Each row was made from one walk, in order. Every step used is in the known rows, and no mark comes twice. Write each row's walk.
Known rows:
poka kapuf pemasif nirog:  0.71 -0.91 -2.17 -0.32 -0.22  1.66  1.29  0.90 -0.66 -1.21  0.35 -3.04  0.25  1.35  0.88  5.32  1.36  2.99  0.20 -0.16  0.33 -0.04  1.36  0.90 -0.30  1.29  0.78 -1.04 -0.95  0.03  1.23 -0.05
poka kapuf zosa nirog vika: -0.55 -0.99 -2.16 -0.54  0.94  2.73  1.10  0.64  0.14 -3.11  0.57 -2.27  0.40  1.00  3.01  4.82  0.54 -0.45  0.87 -1.71  0.29  0.13  0.68 -0.32  0.22  0.81  0.97  0.03 -0.47  0.77  1.00  0.24
mobiz nirog:  0.84 -0.36 -1.29  0.61  0.10  1.11 -0.42 -2.85  1.04  0.28 -1.19  1.29  0.02 -1.53 -0.18  2.46 -0.51 -1.53  0.09 -0.91 -0.61 -0.41  0.44  2.25 -0.52  0.26 -1.08  2.30 -0.68  0.32  0.33  0.97
pemasif kapuf zosa: -0.80 -1.20 -0.23  1.11 -0.08 -3.30  0.21 -0.01 -1.50  0.64  2.62  0.07  0.45  2.94  2.00  0.42 -0.60 -1.77 -0.68  0.49  1.52  1.14 -0.10 -1.17  0.16 -0.42  0.00  1.48  0.54  0.34  1.80  1.52
vika nirog poka:  2.57  0.98  0.96 -0.01 -0.54  0.78 -1.18 -2.65  0.45 -1.50 -2.25 -2.93 -0.59 -0.12 -0.54  0.41  0.75  0.55 -0.69  0.07 -2.08 -0.70 -0.43  2.00  0.19 -0.06 -0.57 -3.85  1.31 -0.78 -1.36 -1.20
vika nirog zosa kapuf:  0.25  1.81  1.87 -1.11 -1.39 -1.43  1.66 -1.44  0.34 -0.75 -0.04  0.46 -0.35  0.92 -0.52  0.66  0.43 -0.84 -0.55  0.08 -0.98 -0.32 -0.19 -1.84 -0.88  0.73 -1.65 -2.02  0.31 -1.43 -1.22 -2.00
pemasif nirog vika kapuf zosa: -0.63 -0.90 -0.56  1.55  1.45 -1.75  0.57  2.92 -1.47 -0.28  0.74  0.98  0.08  0.12 -1.00  1.27 -0.29 -2.14  0.39 -1.70 -0.06  1.17 -0.96 -0.23  0.79  1.17  2.36 -0.29 -1.04 -0.66  0.83 -0.83
pemasif kapuf poka: -2.29 -0.40  0.47 -0.23 -0.86 -2.40  1.15 -1.33 -2.18  2.29  3.12  3.73 -0.68  0.76 -2.02 -5.00 -0.40 -0.18 -0.08 -1.13  1.10  2.01 -0.82  0.13  0.54 -0.70  0.51  1.80  0.11  0.44  0.14  1.53
vika nirog zosa:  1.87  2.27  1.32 -1.06 -2.02 -1.28  0.23 -2.95  0.51 -2.35 -1.15 -0.46 -0.16  0.32 -0.66  1.67 -0.27 -0.33 -0.47 -0.71 -0.80 -2.38  0.03 -1.03 -1.02  0.67 -0.75 -2.75 -0.24 -1.69 -0.52 -1.17
nirog vika kapuf: -0.98 -0.30  0.23  0.40  0.70 -0.52 -1.04  1.71 -1.23  0.86  2.59  0.87  0.13 -3.68  0.48 -2.08 -1.90 -3.74  0.81 -3.22  2.51  1.48 -1.01  0.51  0.00  0.02  1.00 -0.70 -0.26 -0.79  1.73  1.75
zosa nirog: -0.11 -0.28  0.73 -0.06 -1.41  4.39  0.46 -1.06 -0.91 -1.37 -2.31  0.43 -0.67 -0.75  0.32  2.85  0.50 -0.79  0.25  0.51 -1.19 -2.02  0.26  1.51  1.01  0.65  1.12  0.36 -0.48  0.86 -0.87 -0.57
kapuf zosa nirog mobiz:  1.59  0.34 -1.16  0.61 -0.14  1.04 -0.56 -0.02  0.56 -2.24 -0.97  1.24 -0.29  1.11  1.83  2.88 -0.92 -0.75 -0.06  2.61  0.80 -2.33  0.28 -1.39  0.78  0.06  1.31  0.49  0.21  0.37 -1.03 -0.20
pemasif nirog zosa kapuf poka: -2.15  0.88  0.40 -0.44 -0.09 -1.04  2.09  0.28 -0.31 -0.21  0.67  5.66 -0.66  1.22 -3.41 -2.66  0.92  1.39 -0.02  0.69 -1.60  0.84 -0.15 -0.71  0.22  1.34  0.34  1.54 -0.63 -0.02 -2.62 -2.50
kapuf poka:  0.62  1.83  0.45 -0.57 -1.05 -1.72 -0.37 -2.82 -0.10  0.53  0.70  2.35 -0.94 -2.19 -2.36 -3.40 -0.81  0.24  0.49 -0.98  0.15 -0.98 -0.10  2.19  1.30 -0.43  0.39  0.31 -0.02  0.46 -1.08  1.75
pemasif nirog poka:  0.85 -0.29 -0.11  0.93  0.68  2.45 -1.24 -0.07 -0.51 -1.70 -1.93  0.69 -0.35  0.41 -1.49 -0.75  1.20  1.95 -0.52  1.21 -2.47 -0.14 -0.15  3.55  1.01  0.89  0.90 -0.65  0.57  0.44 -2.06 -2.31
kapuf pemasif nirog poka:  0.81 -1.05 -1.98  1.63  0.28 -1.21 -0.81  1.30  0.01  0.48 -0.80 -1.50 -0.34  1.27 -0.52  2.27  0.63  2.85 -0.47  2.70 -0.36 -1.31  0.65  2.04  0.27  0.85  1.64 -1.64 -0.01  0.01 -0.91  0.78
nirog mobiz kapuf poka: -0.35  1.10  1.06 -1.83  0.27  3.00 -0.31 -0.88 -0.12  2.14  2.03  4.62 -0.43 -1.47 -3.21 -8.70 -1.65  0.74  0.15  1.10  2.18  0.72 -0.49  0.24  0.18 -1.08 -0.22  1.29  0.91 -0.06 -0.91 -0.13
poka kapuf zosa nirog:  0.39 -0.81 -1.29 -0.42  0.23  3.09  0.93 -0.40  0.14 -3.43 -0.28 -2.88  0.27  1.26  2.94  5.25  1.13  0.76  0.45 -0.67 -0.65 -0.38  0.97 -0.50  0.30  0.75  0.22  0.50 -0.29  0.95  0.91  0.06
zosa nirog mobiz kapuf: -1.10 -0.75  0.82 -1.14 -0.32  7.50  0.61  0.24 -0.81  0.25 -0.98  2.99 -0.47 -0.59 -1.26 -3.20 -0.06  0.00  0.34  1.99  0.38 -0.67 -0.30 -0.24  0.25 -0.12  0.87  1.23  0.17  0.55 -1.22 -1.72
poka kapuf:  1.29  0.42 -0.07 -1.48 -0.65  3.54  0.03 -1.59 -0.40 -2.44  0.70 -2.29  0.50 -1.52  1.99  2.11  0.48  0.84  0.38 -1.98  0.46  0.33  1.03  1.97 -0.15  0.45 -1.04 -0.17  0.18  0.37  1.26 -0.48
poka kapuf vika nirog zosa:  1.42  1.03 -0.78 -1.47 -0.85 -0.97  0.46 -1.20  1.29 -1.90 -1.70 -4.52  1.19  1.11  1.61  4.06  0.81  1.90  0.09 -2.66 -0.54 -1.14  0.81 -1.19 -1.58 -0.41 -1.35 -1.17 -0.99 -0.39  1.80 -0.63
nirog poka kapuf:  0.63 -0.47 -1.02 -0.74  0.91  4.22 -2.13 -1.12  0.79 -2.43  0.58 -1.72  0.13 -1.78  1.62 -2.42  0.85  2.50 -0.14 -0.25 -0.80  1.31  0.57  3.07 -0.11  0.01 -1.00 -0.95  1.74  1.00 -0.90 -0.15
pemasif kapuf vika: -1.04 -1.02  0.02  0.80 -0.57 -3.96 -0.41  0.69 -1.24  2.74  0.50 -0.96  0.93  2.26  1.06  0.03 -0.31 -0.57 -0.53 -0.53  1.38  0.45 -0.30 -0.47 -0.60 -1.48 -0.57  1.78 -0.29  0.53  2.48  1.23

Which walk is each row?
-2.74  0.11 -1.48 -0.14  0.59 -1.72  1.33 -2.13  2.04  1.49  1.68  6.41 -0.54 -1.31 -1.85 -3.12 -0.23 -0.60  0.22 -0.40 -0.62  1.66  0.17 -1.11 -1.34  0.35 -1.62  3.78 -0.65  0.36 -1.78  0.98 -> mobiz nirog zosa kapuf poka
-2.38 -2.28  0.48  0.53  1.59  3.25 -0.33  0.64  0.35  0.84 -0.48 -2.13  0.13  2.30  0.61 -1.95  0.86 -0.51 -0.04  1.98 -1.97  0.27 -0.05 -0.26  0.65 -0.40  0.05  1.66  0.95  1.36  0.32  1.18 -> mobiz kapuf zosa nirog poka
 0.92  0.62  0.17 -0.77 -1.23  5.95  0.06 -0.50 -0.51 -1.48 -1.74  3.89 -0.77 -1.35 -0.32 -0.78 -0.55  0.15  0.10  2.14  0.87 -1.76 -0.21  0.42  0.46  0.21  1.46  0.15 -0.04  0.25 -2.09 -1.88 -> zosa nirog mobiz
 1.36  0.31 -0.91 -0.89 -0.20  0.16 -0.65 -0.31  0.65 -0.70 -1.23 -4.72  1.29 -0.05  2.50  3.45  0.46  1.59  0.33 -1.97  0.46 -0.67  1.15  1.07 -0.66 -0.72 -1.33  0.29 -0.60  0.73  2.34  0.50 -> poka kapuf vika
-0.62  0.32  1.36  0.45  0.25 -3.21  0.07  1.48  0.62  3.16 -0.63 -1.52  0.76  0.76  1.55  2.08  0.14 -1.07 -0.08  0.91  0.26  0.35  0.43  0.30  0.20 -1.12 -2.11  1.57  0.42  0.85  0.54  0.02 -> zosa kapuf vika
 0.66 -0.33 -0.57  1.08 -0.28 -0.13 -0.18 -0.43  0.30 -2.33 -1.65 -1.25 -0.24  1.77  2.31  5.16  0.01 -1.23  0.06  1.53 -0.82 -2.52  0.60 -0.38  1.07  0.35  1.07  0.42 -0.11  0.83 -0.05  0.86 -> kapuf zosa nirog
 0.22  1.06  0.17 -0.23 -0.83  0.32  0.10 -0.62 -0.43 -2.29 -0.88  3.14 -0.02  0.74 -1.57  0.17  0.25  1.16 -0.28  0.38 -1.39 -1.65  0.25  0.37 -0.22  1.62  0.80  0.36 -1.08 -0.41 -1.30 -2.40 -> pemasif nirog zosa
-1.95  0.95  1.67 -0.38  0.08 -1.84  1.81 -0.55 -0.21  2.72  1.99  3.19 -0.97 -0.99 -1.88 -3.49  0.24 -0.59  0.34  0.59 -0.12  1.96 -0.17  0.82  1.16 -0.21 -1.08  1.36  1.03  0.66 -1.71  0.08 -> zosa kapuf poka
-0.83 -0.75  0.30  0.93  0.94  0.52  0.77  2.58 -2.09  0.06  0.58  1.70 -0.09 -1.27 -1.89  0.18 -0.15 -1.73  0.51 -2.14 -0.23  1.30 -1.15  1.09  0.63  1.15  2.29 -0.47 -1.17 -0.71  0.50 -1.48 -> pemasif nirog vika kapuf
-0.34  0.24  1.35  0.60  0.58 -3.35  0.29  1.12  1.20  2.63 -1.54 -2.77  0.31  1.83  0.46  1.02  1.26 -0.05 -0.48  1.22 -1.47  0.97 -0.31 -0.39  0.07 -1.22 -2.06 -0.72  1.10  0.27 -0.60 -1.01 -> zosa kapuf vika nirog poka
-1.12 -0.01  1.97 -0.78 -0.25 -1.42 -0.09 -0.17  0.78  2.85 -1.78 -4.17  1.18  2.30 -0.72 -1.01  0.33 -0.13 -0.13 -0.40 -1.13 -1.42 -0.13 -1.47 -1.19 -1.29 -1.68  0.52 -0.56 -0.27  2.28  0.71 -> mobiz kapuf vika nirog zosa
-2.56  1.86  0.94 -1.31 -0.42 -2.58  0.78 -0.87  0.92  0.60  2.88  5.97 -0.65 -0.91 -1.22 -5.89 -0.48  0.07  0.09  0.41  0.38  0.84  0.20 -1.51 -0.59  0.24 -1.37  1.61  0.33  0.12 -2.23  0.50 -> nirog zosa kapuf poka
 1.20 -0.45 -1.42  1.26 -0.64 -2.04  0.40  1.19 -0.71  0.74 -0.79 -1.67 -0.18  1.46 -0.47  5.21  0.27  1.60 -0.17  2.01  0.42 -2.18  0.96  1.33  0.36  1.16  1.76 -1.24 -1.07 -0.39  0.41  0.73 -> kapuf pemasif nirog
-1.18 -1.00 -1.13  0.99  0.76 -2.69 -0.78  2.89 -0.92  2.32  3.14 -0.32  0.12 -2.80  0.87 -1.14 -2.01 -2.97  0.70 -2.04  3.44  0.74 -0.56 -0.33 -0.42  0.07  1.58 -1.35 -0.58 -1.03  2.25  3.49 -> nirog vika kapuf pemasif
-1.96 -0.34 -1.14 -0.04  0.43 -0.21  0.70 -1.50  1.74  0.80  1.14  5.02 -0.03 -1.14 -0.26 -0.82 -0.28 -1.32 -0.06  0.04 -0.51  1.23  0.61 -0.85 -1.79  0.64 -2.08  3.47 -0.51  0.14 -1.08  0.18 -> mobiz nirog zosa kapuf
 0.43 -1.12 -1.48  0.59  1.37  2.20 -0.59  0.98  0.20 -1.63 -2.45 -1.73  0.44  1.44 -0.46  0.71  2.07  3.69 -0.23 -0.06 -2.65  0.82  0.18  2.41  0.27  0.30  0.51 -0.34 -0.08  0.88 -0.74 -2.52 -> pemasif nirog poka kapuf vika
-0.56 -0.41 -0.35  0.50  0.48 -0.69  1.98  3.07 -0.42  2.82  1.34  2.35 -0.38  1.29 -0.51  1.00  0.42  0.84 -0.31  3.67  1.49  1.26  0.47 -0.49  0.17  0.76  0.11  0.03  0.45 -0.24 -1.31 -1.63 -> zosa kapuf pemasif nirog mobiz
 1.88  2.03  0.15 -0.12 -1.57 -4.94 -1.11 -1.29  1.64  0.00 -3.37 -3.48  0.88  1.59  0.53  3.38 -0.44  0.32 -0.41 -0.98 -0.55 -3.42  0.04 -1.52 -1.30 -1.10 -1.08 -1.54 -1.12 -0.90  0.97  0.27 -> kapuf vika nirog zosa
-0.06 -1.06 -2.93 -0.53  0.68  1.22  1.53  1.79 -0.71 -0.96  1.27 -2.54  0.40  0.97  0.80  4.51  0.74  1.79  0.58 -1.40  1.29  0.23  1.09  1.30 -0.39  1.41  1.46 -1.51 -1.15 -0.14  1.55  0.01 -> poka kapuf pemasif nirog vika
-0.46 -1.69  1.01  1.84 -0.02 -0.88 -0.38  1.57 -0.54 -0.45  0.24 -0.57 -0.42 -0.71  1.35  1.25  0.09 -1.88  0.09 -0.25 -0.60  0.87 -0.58 -3.03  0.69 -0.09  0.96  0.93 -0.42 -0.05  0.97  2.28 -> vika kapuf zosa nirog
 0.22  0.68  1.74  0.17 -0.16 -3.79  1.31  0.85  0.56  2.99 -1.74 -3.15  0.51  2.09  0.58  3.19  0.88 -1.06 -0.27  0.52 -0.82  0.34 -0.10 -0.63  0.04 -0.98 -2.10 -0.61  0.37 -0.12  0.37 -1.25 -> zosa kapuf vika nirog
 2.38  0.19 -0.47 -0.18  0.42  0.65 -0.28 -1.86  1.10 -3.05 -1.27 -4.63 -0.20  1.52  0.99  1.98  1.50  1.41 -0.52 -0.47 -2.16  0.47 -0.01  0.47 -0.07  0.06 -0.77 -3.56  1.21 -0.52 -0.63 -1.14 -> vika nirog poka kapuf zosa
 3.83  2.13  0.08 -0.09 -1.17 -3.11 -1.05 -0.81  1.25  0.60 -3.54 -3.01  0.68  0.88  0.16  3.00 -0.88  0.39 -0.37  0.06  0.86 -2.85 -0.19 -0.66 -0.65 -1.67 -0.64 -2.06 -0.40 -0.94  0.70 -1.07 -> kapuf vika nirog mobiz
-0.69 -0.45 -0.51  1.11  1.44 -3.15 -1.50  2.30 -0.49  0.53  2.75 -0.12  0.36 -2.16  1.61 -0.25 -2.19 -4.24  0.69 -2.41  2.45  1.21 -0.80 -0.77  0.23 -0.11  1.12 -0.53 -0.18 -0.68  2.05  2.53 -> nirog vika kapuf zosa
 0.79 -0.63 -1.84  0.02  1.51  1.71 -2.28 -0.74  1.43 -3.07  0.67 -2.64  0.37 -0.20  2.97 -1.13  0.61  2.19 -0.27  0.18 -0.72  1.11  0.82  1.53  0.06 -0.17 -0.88 -0.78  1.82  1.03 -0.52  0.66 -> nirog poka kapuf zosa
-1.04 -0.76  0.31 -0.69 -0.27  5.52  0.19  1.05 -0.05  1.31 -2.37  1.57  0.05  0.13 -1.04 -2.45 -0.18  0.27  0.30  2.02  0.37 -1.29 -0.38 -0.74  0.05 -0.96  0.83  1.65 -0.36  0.76 -0.41 -1.15 -> zosa nirog mobiz kapuf vika
-0.62  0.12  2.02  0.61 -0.52 -2.35 -0.30 -0.46 -0.91  1.67  1.87  2.13 -1.04 -4.17 -2.23 -5.54 -0.64 -0.58  0.48 -2.40  0.19  1.81 -1.12 -0.98  0.75 -0.74  0.57  0.86 -0.31 -0.32  0.24  3.03 -> vika kapuf poka
 0.76  0.71  0.77 -1.09  0.39  2.04 -1.52  0.75  0.56  2.55 -0.11  0.71  0.96 -0.40 -0.66 -4.40 -1.66  0.49 -0.11  1.56  2.50 -0.86  0.03 -0.26 -0.76 -1.77 -1.12  1.31  0.46  0.07  0.97 -0.30 -> nirog mobiz kapuf vika
 0.50  0.05 -0.13 -0.98  0.10  2.65 -0.84  0.95 -0.03  2.42  1.89  1.29  0.25 -0.78 -0.58 -4.19 -1.69  0.85 -0.24  3.02  3.57 -0.48  0.32 -0.41 -0.66 -0.69 -0.30  0.21  0.68 -0.44  0.56  0.71 -> nirog mobiz kapuf pemasif
-0.82 -2.17  0.34  2.22  0.79 -0.30 -1.43  1.98  0.05 -0.46  0.15 -0.53 -0.47 -1.40  1.53 -1.27  0.36 -0.89 -0.04  0.24 -1.22  1.51 -0.83 -2.60  0.61 -0.34  0.99  0.71  0.32  0.35 -0.04  2.19 -> vika kapuf zosa nirog poka
-0.47  2.11  1.76 -1.31 -1.39 -2.78  2.07 -1.89  0.60 -0.16  0.39  1.99 -0.82  0.78 -2.40 -1.65  0.49 -0.13 -0.20 -0.36 -1.23  0.04 -0.62 -2.20 -0.51  0.38 -1.11 -1.68  0.16 -1.24 -1.98 -1.32 -> vika nirog zosa kapuf poka
 2.16  0.37  0.28 -0.83 -0.12  2.84 -0.20 -2.24  0.57 -2.37 -1.25 -4.12 -0.30  0.00  0.14  0.64  1.61  1.66 -0.51 -0.96 -2.24  0.50 -0.21  1.52 -0.16  0.18 -0.82 -3.73  1.28 -0.61 -0.78 -1.82 -> vika nirog poka kapuf
 0.96 -0.74  1.20  1.77  0.14 -3.32 -1.43  0.86 -0.29 -0.21  1.48 -1.44  0.13 -1.34  1.76  0.65 -0.83 -1.97 -0.15 -0.60  0.54  1.03 -0.32 -2.37  0.31 -0.43 -0.06  0.50  0.04 -0.49  1.89  2.88 -> vika kapuf zosa
-1.72 -0.39 -0.14  0.83  0.97 -0.96  1.23  2.01 -1.92  0.91  0.92  3.20 -0.70 -1.37 -3.63 -2.39 -0.14 -1.12  0.70 -2.62 -0.43  1.80 -1.53  0.66  1.08  0.82  2.80 -0.04 -1.35 -0.60 -0.20 -0.84 -> pemasif nirog vika kapuf poka
 0.95  0.44  0.48 -0.92  0.71  2.19 -1.15  0.27  0.37  0.78  1.68  1.51  0.52  0.08  0.29 -4.26 -1.82 -0.47 -0.25  2.47  2.48 -0.19  0.19 -0.87 -0.17 -0.84 -0.77  1.03  1.21 -0.11  0.30 -0.13 -> nirog mobiz kapuf zosa
